What can hang from each mark
M: A X
K: H X
L: G H X
X: M W
W: G H
A: E L M
S: M
T: M

Each row was made from one small tree. The marks that hang from a mark follow it in brackets, in alphabetical order. Every link used is in the known rows. Write each row's tree.
Known rows
A[E L[G H X[M W]]]: -24 43 -8 11 -1 14 20 -8 4 16 -12 -5 28 12 -28 7 -6 0 11 -13 -10
M[A[E L[G H]]]: -6 25 -13 15 8 3 16 12 14 16 3 -8 6 22 -1 3 3 4 -1 -4 -8
K[H X[M[A] W[G]]]: 2 11 16 4 2 3 -8 -28 4 -23 -13 7 4 -34 -24 6 11 -18 24 15 20
X[M W[G H]]: -9 6 12 4 -2 -10 1 -26 -11 -44 -22 11 31 -24 -29 5 7 -12 4 3 18
K[H X]: 2 3 5 5 -4 10 -7 -23 4 0 3 6 -12 -17 -16 0 6 -12 28 6 12
L[X]: 6 12 0 -8 0 9 7 -2 -7 6 -7 4 -3 -13 -10 1 -7 -3 8 6 -2
S[M[A[E] X[W[H]]]]: 16 -3 3 11 23 -6 0 4 13 3 8 3 -18 6 8 5 15 -7 7 13 20
L[G H X[M W]]: -9 47 15 -9 4 16 29 -33 -11 -19 -26 16 23 -22 -39 19 -5 -2 10 2 -12
K[H]: 4 1 3 6 3 -1 -7 -13 -1 0 7 6 -5 -4 -10 2 9 -6 12 -5 8
A[E L M]: -23 4 -8 25 -6 -1 -4 15 8 23 9 -35 20 24 14 5 -12 1 -5 -21 0
X[W[G]]: -9 1 2 8 -3 -3 3 -16 -6 -15 -9 11 19 -4 -27 6 12 -5 12 5 11
A[E L M[X[W]]]: -18 -2 2 24 1 5 -3 11 9 21 12 -35 20 20 8 8 -1 -9 6 -16 0
T[M]: 8 7 6 -6 6 -3 -14 0 0 -14 10 -11 -7 -9 18 2 -6 -2 -8 1 1
X[M W[G]]: -11 7 17 -1 0 -8 -4 -16 -6 -32 -23 2 28 -24 -18 8 3 -8 0 6 10
T[M[A[L[H]] X[W]]]: 19 9 11 -5 17 3 -2 5 7 -12 16 -14 -2 -5 14 4 10 -12 5 8 -4
L[G X[M]]: -5 33 10 -10 0 10 12 -10 -8 -4 -20 -5 2 -29 -18 13 -22 -4 3 11 -14
S[M[A[E L] X]]: 11 -1 -2 8 19 -3 0 21 17 23 16 -15 -19 12 21 0 4 -6 9 12 9
W[H]: 3 -3 -7 8 -3 -3 6 -15 -7 -18 1 12 3 -1 -16 -4 5 -5 5 -6 10
T[M[A[L[X]]]]: 17 15 1 -7 9 -1 -6 14 5 -5 11 -17 -7 -8 20 2 -5 -5 -6 9 -4
A[L[G] M]: -18 9 3 14 -11 3 10 6 0 12 9 -36 20 6 1 15 -18 -5 4 -7 -15
T[M[A[L]]]: 15 11 1 -4 9 -4 -8 15 7 -7 13 -18 -6 -3 23 2 -3 -4 -8 7 -4

Which tree is each row?
-24 25 -8 26 -7 7 11 -3 2 17 -2 -24 24 13 -18 17 -13 -4 5 -15 -2 -> A[E L[G X[W[H]]] M]
-16 27 6 9 -8 13 26 -12 -7 5 0 -18 33 2 -21 20 -11 -6 15 -8 -15 -> A[L[G H X[W]] M]
-7 2 -1 8 -10 8 5 -28 -2 -19 -9 13 8 -16 -33 -1 7 -13 27 12 17 -> K[X[W[G H]]]
-12 19 7 8 7 -7 4 -4 4 -22 -21 -2 33 -8 -13 6 8 -5 -1 2 8 -> X[M[A[E L[H]]] W[G]]
-11 17 6 4 -2 7 4 -14 7 -16 -18 0 17 -18 -17 1 3 -10 16 11 10 -> K[X[M[A[E L[H]]] W[G]]]
-1 22 8 9 8 -9 6 -9 8 -27 -22 3 23 -8 -20 11 11 -8 -10 0 10 -> X[M[A[E L[G]]] W[H]]
-14 22 -11 7 -3 7 1 14 7 25 -6 -17 15 9 -4 -4 -12 -3 3 -10 -4 -> A[E L[X[M]]]
-7 14 11 7 9 -11 -4 -5 4 -27 -25 1 22 -16 -9 8 8 -4 -9 7 14 -> X[M[A[E]] W[G]]
15 9 6 2 18 1 -10 12 12 -3 15 -19 -7 1 18 3 8 -11 -1 5 0 -> T[M[A[E L] X[W]]]
16 1 7 2 19 0 10 8 12 9 13 -3 -8 6 7 6 14 -10 16 16 8 -> S[M[A[L[H]] X[W]]]
10 7 3 5 15 0 -9 10 9 -6 16 -20 -3 -1 15 2 6 -11 4 7 1 -> T[M[A[E L] X[W[G]]]]
3 6 10 6 -2 9 -6 -31 5 -7 -4 15 -3 -18 -30 7 18 -14 29 7 17 -> K[H X[W]]
-21 -4 -3 29 -3 3 0 3 3 12 13 -32 24 18 -1 4 -2 -12 13 -17 5 -> A[E L M[X[W[G H]]]]
-1 22 13 8 3 6 -5 -22 13 -10 -13 2 3 -23 -25 11 11 -15 19 9 13 -> K[H X[M[A[E L[G]]] W]]
-16 11 13 13 -2 13 22 -9 -3 4 13 -27 29 7 -10 17 -2 -11 20 -9 -17 -> A[L[G H] M[X[W]]]
9 8 -3 5 11 -7 6 15 12 15 8 -8 -13 7 11 7 -1 -1 3 16 5 -> S[M[A[L[G]]]]
-1 8 13 -2 -5 5 -1 -25 3 -28 -21 8 10 -28 -22 3 5 -14 12 10 15 -> K[X[M W[H]]]
0 14 6 4 0 4 1 -14 10 -19 -19 2 10 -18 -17 3 7 -13 9 10 14 -> K[X[M[A[E L]] W[H]]]
-16 9 9 12 -4 14 21 -3 -4 10 18 -33 22 8 0 12 -10 -10 20 -10 -21 -> A[L[G H] M[X]]
-22 12 -10 26 -8 3 5 1 -1 14 1 -23 29 13 -11 7 -9 -6 8 -16 7 -> A[E L[X[W[G H]]] M]
-1 22 13 2 11 -6 3 0 11 -17 -22 1 26 -4 -7 10 13 -4 -12 -1 5 -> X[M[A[E L[H]]] W]
-1 12 13 5 -1 4 -6 -24 5 -18 -11 2 9 -30 -26 5 11 -19 28 14 16 -> K[H X[M[A[L]] W[G]]]
21 6 11 -5 16 1 -7 10 8 -9 16 -18 -7 -7 16 5 8 -14 3 11 -3 -> T[M[A[L] X[W]]]
-21 35 -8 11 -3 10 10 3 7 21 -13 -13 20 7 -24 8 -10 -3 6 -7 -8 -> A[E L[G X[M W]]]
-3 18 6 0 9 -5 1 12 9 -7 -12 -13 14 -4 14 0 -3 -1 -13 -3 -2 -> X[M[A[E L[H]]]]
-3 34 12 -4 0 8 17 -26 -9 -20 -26 9 12 -30 -40 18 -8 -9 6 9 -3 -> L[G X[M W[H]]]
1 30 11 -9 8 8 21 -22 -11 -25 -22 18 26 -23 -24 7 4 -5 10 6 2 -> L[H X[M[A] W[G]]]
